In the rows, zero is written as 128.
Known rows, with every way that one mark hangs from another:
z_157{z_773{z_94}}: [138  67 121  98 127 132 124 119 146  90 123 112 125 109 134 115 109 147
 150 128 130 113 156 177 119  74 118  89 127 151 164  96 121 113 105 159
 131 118 131 127 113 158 126 144 153 143 161 167 136 150 148 143 153  90
  64 119 108 143 123 160 141]
z_43{z_157{z_40 z_94{z_773}}}: [148  81 151  97 140 122  70 101 134  57 178 110 120 128 120 111 101 129
 142 133 126 110 175 160  94  86 125 119 123 146 195 110 144 126  89 115
 125 120 143 134 142 191 131 195 136 160 142 147 116 152 175 193 136  91
  45 102 118 158 130 100 205]
z_40{z_157{z_43 z_94{z_340 z_773}}}: [150  74 157  71 123 142 132 120 145  88 167 107  86 112 152 117 131 138
 211 149 159  86 159 174  66  76  82 137 142 147 188 109 106 149  97 118
 124 115 133 124 112 170  85 157  64 151 105 162 186 130 176 182 128 137
  63 144 108 145 141 142 180]
z_340{z_40 z_43{z_157} z_94}: [148  71 146  94 101 110  63 122 141  98 155  80 122 118 114  98 122 174
 215 137 151 114 168 165 101 108 125  86 123 139 148 111 117 141  97 138
 131 112 134 134 181 131 168 152 159 101 160 185 176 134 189 197 133  82
  67  98 173 149 144 122 146]
z_94{z_773{z_157 z_340{z_40 z_43}}}: [144  43 127 113  98 148 107 137 176  99 158 106 102 115  93 119 115 153
 174 140 131  78 169 182  93  90 115 132 163 179 202  89 101  91 118 120
 128 106  99 104 136 152 153 147 152 161 168 157 176 137 178 146 166 126
  68 151 112 139 122 114 125]
z_773{z_94{z_340}}: [126  82 151  78 135 134 127 126 155 110 141 121 138 118 131 105 101 162
 175 136 176  94 170 153 119 104 114 113 147 124 158  98 109 121  93 131
 154 120 124 127 135 151 126 132 138 152 136 184 157 131 151 157 159  94
  67 127 110 125 114 128 128]
z_94{z_773{z_157}}: [135  69 131 100 117 155 124 122 153  96 138 126  93 125 112 125 126 142
 157 139 110  81 152 185 105  83 124 114 133 160 165  85 124 106 103 122
 122 121 101 113 114 157 112 161 122 157 142 169 145 138 161 154 162  98
  60 119 100 149 118 135 167]
z_773{z_340{z_40 z_43{z_157}}}: [153  54 138 100 104 108  62 113 168 102 168  79 133 119 109 102  98 155
 176 138 167 101 172 146  95 122 122 119 145 148 163  92 101 107 102 131
 145 117 125 113 177 142 165 161 187 137 151 183 163 120 183 169 156  93
  83 125 148 152 138  96 105]
z_94{z_157{z_43 z_773} z_340}: [148  98 125  94  83 144 131 111 141 113 139 106  90 115 141 117 127 149
 199 139 152  97 194 169  74  86 117 137 107 130 168  69 105  98 119 134
 140 123 105 124 134 148 114 158 158 116 145 166 195 108 172 159 147 106
  91 105 114 121 140 133 131]
z_340{z_40 z_43{z_157{z_94{z_773}}}}: [149  52 138  78 134 102  74 119 142  73 160  89  91 119 114 104 118 145
 172 134 148 111 186 177  85  71 113 102 139 152 202 137 126 120  92 118
 132 109 127 127 146 161 137 173 130 139 177 159 149 139 200 208 145 108
  52 128 139 161 136 125 172]
z_157{z_40 z_43 z_94{z_773}}: [159  82 141 101 130 131  87 123 107  75 177 121  85 117 124 134 118 135
 195 145 121 106 141 179  77  77 106 136 120 157 223 108 130 113  89 121
 101 105 133 124 129 195 121 178 110 135 115 140 136 164 182 188 145 109
  53 117 122 142 120 123 208]
z_773{z_157{z_40 z_43}}: [153  83 127 136  99 159  99 115 159 113 177 114 101 124 105 138 107 144
 199 143 108 112 139 163 113  93 116 156 117 157 170  59 106  95 101 114
 104 109 102 121 135 154 134 172 150 122 110 174 135 168 176 176 154 101
  76 101 128 115 109 124 170]
z_157{z_43}: [141  81 123  94 115 133  99 131 132 123 144  99  91 121 134 131 131 152
 208 144 143 106 119 164 102  95 118 135 118 137 161  82 110 118  84 141
 120 117 117 110 143 155 133 159 128 108 109 180 149 132 162 171 146  87
  92 110 139 137 118 142 148]
z_43{z_157{z_40 z_773{z_94{z_340}}}}: [161  92 153 115 120 134  90  95 173  63 169 107 151 117 133  94  66 150
 148 119 141 108 230 155 121  84 115  91 128 132 171  74 115  98  99 119
 142 124 142 145 126 155 139 170 189 158 165 171 124 146 159 169 144  96
  43 112 117 129 125 104 149]
z_40{z_157{z_94}}: [129  75 151  64 123 114 117 109 145  98 152  96 132 117 155 111 123 133
 171 152 149 124 127 150 100 100 118 128 135 144 139 104 123 161  89 147
 122 111 128 130 148 159  91 156 106 146 106 174 132 144 146 176 135 108
  66 119 101 163 157 141 164]
z_43{z_157{z_40 z_94 z_773{z_340}}}: [168  62 147 126 116 116  68  86 153  60 176 112 160 121 128 103  78 144
 122 130 141 123 186 138  99  88 122 111 118 145 181  73 140  99 102 137
 125 105 162 128 157 191 148 199 191 155 134 144 126 136 172 164 140 106
  43 123 116 157 149  87 172]
z_773{z_94 z_157 z_340{z_40}}: [123  42 130 110 112 147 125 122 186 119 154 118 154 107  98 107  93 146
 160 118 127  96 160 150 123  95 102 121 167 186 177  90  88 102  91 109
 135  91 129 124 152 156 153 154 168 177 150 197 176 146 142 134 192 123
  62 119  95 109 109 110 108]
z_773{z_94{z_340{z_43}} z_157{z_40}}: [152  70 143 105 114 162 128 113 177  96 168 103 119 118  96  99  81 156
 173 143 148 111 202 160 135  91 122 136 139 129 170  68  80 108 114 126
 152 116 102 127 125 131 136 124 158 143 151 173 156 162 190 170 159 108
  58 141 129 114 104 125 148]
z_40{z_157}: [125  92 148  76 105 131 120 128 144 102 149  93 124 120 149 117 127 138
 175 144 152 108 127 152 108 115 120 134 135 140 111  79 101 141 104 155
 122 121 121 122 152 145 102 138 132 138 114 183 147 131 146 163 134  93
  82 105 118 163 146 139 132]
z_43{z_157}: [141  80 136  86 128 115  84 107 159 104 142  90 132 123 125 104 111 140
 158 130 144 103 150 142 119 107 130 116 117 126 127  86 120 127 101 135
 142 137 133 127 155 149 132 176 153 138 131 187 125 123 163 178 143  71
  71  94 136 157 130 121 148]
z_340{z_40 z_43{z_157{z_94 z_773}}}: [158  40 128  94 118  88  79 101 150  85 155  76 110 118 137 103 114 155
 177 133 145 140 192 177  97  65 119  90 120 149 181 121 122 101 106 140
 124 102 127 124 149 157 138 177 170 122 170 151 133 138 190 208 137 106
  53 122 142 148 156 131 154]
z_340{z_40 z_94}: [126  93 159  88  90 109  90 139 128 115 157 121 129 118 128 113 129 185
 208 137 142 113 137 169  91 103 117 104 134 150 162 112 130 132  80 144
 108  81 132 133 175 157 166 138 151 106 140 186 166 138 143 170 135  86
  66  88 137 135 144 104 142]
z_94{z_340}: [127  86 163  85 112 124 109 128 148 126 151 118 126 127 137 110 111 167
 179 143 177  94 165 144 104 107 124 130 136 114 143  77 114 119  92 144
 135 116 115 117 149 149 124 143 154 137 122 182 152 106 151 160 138  87
  78 118 112 136 143 105 120]
z_773{z_94}: [125  78 133  83 133 132 113 127 141 110 132 114 129 116 125 117 112 143
 169 133 150 115 138 158 125  98 119 102 137 139 158  99 114 131  92 143
 137 120 135 124 129 158 127 140 136 145 134 185 137 155 145 155 160  85
  71 113 112 135 112 145 147]

Rows:
[161  73 139 118 104 126  55 104 159  81 183  82 140 121 101  99  85 145
 155 140 166 105 184 137 108 124 130 139 125 127 152  55 113 117 112 139
 144 132 132 119 160 153 167 162 207 139 126 163 132 136 208 165 148  78
  72 129 160 162 127  93 140]  z_773{z_340{z_43{z_157{z_40}}}}
[155  58 129 125 112 146  95 106 156 111 188 124 128 118  99 122 100 137
 182 145 126 122 142 144  99  91 108 165 136 163 197  63 107 105  95 117
 118  85 138 119 150 186 139 195 144 143  89 155 153 151 178 157 169 133
  57 132 115 116 123  95 174]  z_773{z_157{z_40 z_43 z_94} z_340}
[141  53 122 112 116 135 121 114 157  92 135 118 143 102 124 109 103 152
 142 128 150 102 161 160 110  90 112  96 133 158 174  76 119 110 108 165
 140 111 140 117 128 169 143 149 159 159 151 162 154 145 153 114 163  98
  63 143  97 134 125 141 125]  z_157{z_773{z_94 z_340}}
[126 104 144  75  84 148 110 129 115  75 125 124 117 109 114 115 153 149
 187 139 133  87 168 183  69 101 125 117 116 139 162 101 144 156 113 136
 137 119 124 135 156 159 116 143 118 132 156 159 195 129 167 139 144  75
  72  85 111 150 139 132 171]  z_340{z_94{z_157 z_773}}
[166  77 147 118 130 113  69  87 147  67 165 111 137 118 136 107  94 138
 136 129 129 136 182 156 109  78 127 102 110 137 169  86 147 105  99 136
 113 113 148 137 141 178 132 199 176 138 140 146 105 148 168 193 132  91
  42  95 122 156 148 104 194]  z_43{z_157{z_40 z_94 z_773}}
[136  41 125 108  90 136 106 124 174 123 163  97 124 117  97 117 108 164
 183 145 147 107 161 159 108 101 124 144 159 167 174  79  88  97 113 128
 132  93 105 111 157 139 162 146 175 136 146 176 170 133 172 152 167 114
  79 143 127 139 135 111 104]  z_773{z_157 z_340{z_40 z_43}}
[137  80 133 115 125 163 116 113 164  95 164 119 139 119 105 119  92 139
 149 126 115 117 157 164 138  90 124 126 140 156 166  74 105 108 103 119
 128 109 113 134 126 155 136 154 162 156 141 186 127 178 156 157 169  96
  56 102 109 117  99 130 165]  z_773{z_94 z_157{z_40}}
[140  92 148  87  74 140 107 146 137  76 170 103  96 112 138 120 143 150
 248 143 114  81 127 200  60  89  75 117 144 178 178 121 112 147  84 120
  98 101 129 129 142 149 144 144  85 120 137 180 205 162 170 176 129 115
  75 103 135 140 137 151 157]  z_340{z_40{z_157{z_43}} z_94{z_773}}
[151  76 130 118 118 143  97 109 149 108 181 115  99 121 110 128 109 143
 186 146 111 128 137 162 102  76 115 156 124 159 184  83 112 109  92 122
 114  97 118 126 138 175 117 182 131 130 102 156 134 165 172 191 155 120
  56 112 127 120 119 125 202]  z_773{z_157{z_40 z_43 z_94}}
[132  59 139 108 100 145 116 133 169 102 168 131 120 119 100 127 110 148
 157 130 126  69 161 167  92  88 105 132 163 187 196  90 116  82 102 101
 118  98 114 113 144 164 152 164 147 176 156 174 182 125 153 135 172 122
  66 121  94 133 120 106 124]  z_94{z_773{z_157 z_340{z_40}}}
[153  84 160  94 137 106  63  99 140  80 179 101 140 127 127 102  92 139
 155 136 144 133 168 140 115  99 134 121 122 130 164  86 136 125  91 129
 126 112 147 138 158 174 125 194 163 139 115 162 110 144 173 201 141  82
  51  92 129 153 133  97 185]  z_43{z_157{z_40 z_94}}
[172  76 143 132  63 129  71 117 133  69 172 108 135 102 108 107 102 179
 182 157 156 122 171 175  80  99 130 115 118 135 168  59 131 123 118 170
 122  99 140 122 149 168 173 135 179 104 142 138 153 151 206 147 121  83
  56 141 141 153 145 113 148]  z_157{z_40 z_773{z_340{z_43 z_94}}}
[160  40 119 118  96 125 102 117 152  92 144  97 108 113 119 114 113 157
 161 152 168 105 170 166 100  98 127 120 121 136 159  68 118 109 120 180
 134 119 117 102 135 158 152 143 180 123 149 143 147 133 195 140 139  90
  77 152 122 162 144 138 116]  z_157{z_773{z_340{z_43}}}
[152  71 146  89 113 127 140 106 154  94 157  99  97 112 167 113 121 141
 197 144 154 116 160 166  80  71  92 120 131 142 166  85 107 133  97 143
 123 106 131 123 121 156  90 166 102 132 109 160 165 130 166 183 125 139
  60 144 114 139 152 148 156]  z_40{z_157{z_43 z_94{z_340} z_773}}
[123  72 118  80 101 144 112 128 153 111 154 103 132  99 108 111 116 137
 201 127 151 106 162 153  87 103  90 161 148 177 210 104  85 110  97 106
 149 102 124 130 167 161 161 143 167 147 148 189 222 138 159 131 195 126
  94 106 115 101 105 123 107]  z_773{z_94{z_157{z_43}} z_340{z_40}}
[147  90 104 102  87 141 119 115 133 105 126  94  82 115 137 131 142 142
 193 137 129 109 162 183  85  85 126 128  99 145 163  77 123  98 120 147
 125 127 106 131 138 153 120 155 154 115 149 158 173 135 175 157 158  88
  90  87 114 130 136 153 144]  z_94{z_157{z_43 z_773}}
[134  68 149  88 136 128 128 109 160 125 146 127 134 126 125 109 112 157
 168 143 154 114 174 142 107  82 119 129 140 133 159  85 115 118  91 120
 139 100 120 120 145 164 101 177 126 156 111 172 157 106 150 176 152 126
  45 132  96 126 144 112 162]  z_773{z_157{z_94{z_340}}}
[130  95 132  67  70 122  90 140 117 105 138  87 117 108 111 102 143 173
 223 148 153 121 166 164  83 101 133 129 128 139 162 106 115 142 118 148
 138 102 111 135 191 131 154 115 164  91 169 170 202 137 182 169 143  83
  84  92 146 136 147 126 133]  z_340{z_40 z_43 z_94{z_157}}
[144  74 134  90 101 136  93 142 117  81 137 109  88 113 108 112 142 171
 202 153 140  90 150 201  80  89 125  92 120 134 172 102 136 159 111 160
 130 116 128 121 124 151 145 125 107 112 148 150 178 150 199 159 126  71
  62 132 142 165 135 161 179]  z_340{z_43 z_94{z_773}}
[135  39 152  66  96 109 102 125 153 103 175  76 130 106 131 103 116 146
 190 149 177 127 148 143  82 104 101 148 162 164 179 105  94 142 103 149
 134  85 133 118 170 152 132 141 140 130 126 170 176 142 165 171 144 133
  72 158 118 154 159 114 120]  z_773{z_340{z_40{z_157{z_94}} z_43}}
[161  85 149 116 100 161 119 121 158  81 180 119  90 120  96 118  97 158
 175 149 141  87 212 186 109  83 123 149 140 126 183  65 101  94 121 112
 134 122  84 117 117 148 136 137 146 147 151 151 152 146 197 172 139 113
  55 142 122 142 119 110 158]  z_94{z_340{z_43} z_773{z_157{z_40}}}
[153  81 125 112  94 139 125 114 155  95 146  79  90 112 161 131 132 136
 198 145 127 106 130 177  91  81  98 113 114 156 140  76 106 125 109 159
 105 128 118 122 122 147 107 153 124 120 123 171 149 155 167 167 132 104
  87 120 126 150 138 165 152]  z_40{z_157{z_43 z_773}}
[142  71 138  73 130 124 115 117 136 105 160  87 101 114 152 121 142 124
 206 150 144 126 111 161  88  91  99 137 130 147 157 104 109 160  84 147
 115 113 133 125 147 164  92 169  93 124  89 174 149 148 167 186 140 129
  69 122 121 150 141 154 175]  z_40{z_157{z_43 z_94}}
[150  73 150  79 107 136 114 139 135  97 149 105  82 120 119 116 118 164
 184 152 166  72 189 175  90  86 122 123 133 121 173  89 106 119 113 140
 144 134 102 106 113 146 129 122 125 136 152 158 164 122 194 168 133  90
  72 158 123 155 134 132 140]  z_94{z_340{z_43} z_773}
[146  53 134 112  89 152  98 114 168 116 144 102 125 109  86 101 122 176
 193 157 153 103 145 160  96 104 126 114 133 144 149  55 112 142 110 155
 145 100 131 114 151 148 154 137 139 125 115 170 193 134 188 139 154  99
  60 144 136 139 136 128 149]  z_773{z_157 z_340{z_43 z_94}}
[124  64 141  90 116 127 107 138 159 110 153 115 155 109 116 111  95 149
 169 127 168 100 156 145 107 112 103 120 168 176 198 109 103 105  88 130
 141  95 141 122 160 164 167 141 167 165 152 188 171 140 135 132 175 109
  71 122 109 121 111 108 100]  z_773{z_94 z_340{z_40}}
[136  30 119 103 118 144 113 129 186 114 160  99 134 105  87 103  98 155
 167 134 153 106 170 158 120  83 107 119 164 177 189  89  83 104 115 121
 153  95 113 114 146 137 160 134 170 155 164 185 182 150 174 146 185 123
  67 153 118 121 109 136 112]  z_773{z_94 z_157 z_340{z_40 z_43}}
[125  67 141  93 131 153 144 119 189 116 141 119 130 123 117 103  94 154
 165 133 149  94 177 157 129  90 114 115 148 139 150  79  99 121  96 111
 156 115 111 125 124 140 115 147 132 171 135 190 169 136 142 147 172 119
  59 124 102 110 111 132 141]  z_773{z_94{z_340} z_157}
[158  58 134 125  95 168  99 118 162  76 177 113 106 113  79 120  92 144
 159 147 126  83 178 170 105  98 123 153 136 155 200  67 112  95 125 131
 128 120 101 113 123 161 158 148 158 154 144 147 147 150 197 138 155 105
  62 147 117 152 111 115 152]  z_94{z_773{z_157{z_40} z_340{z_43}}}
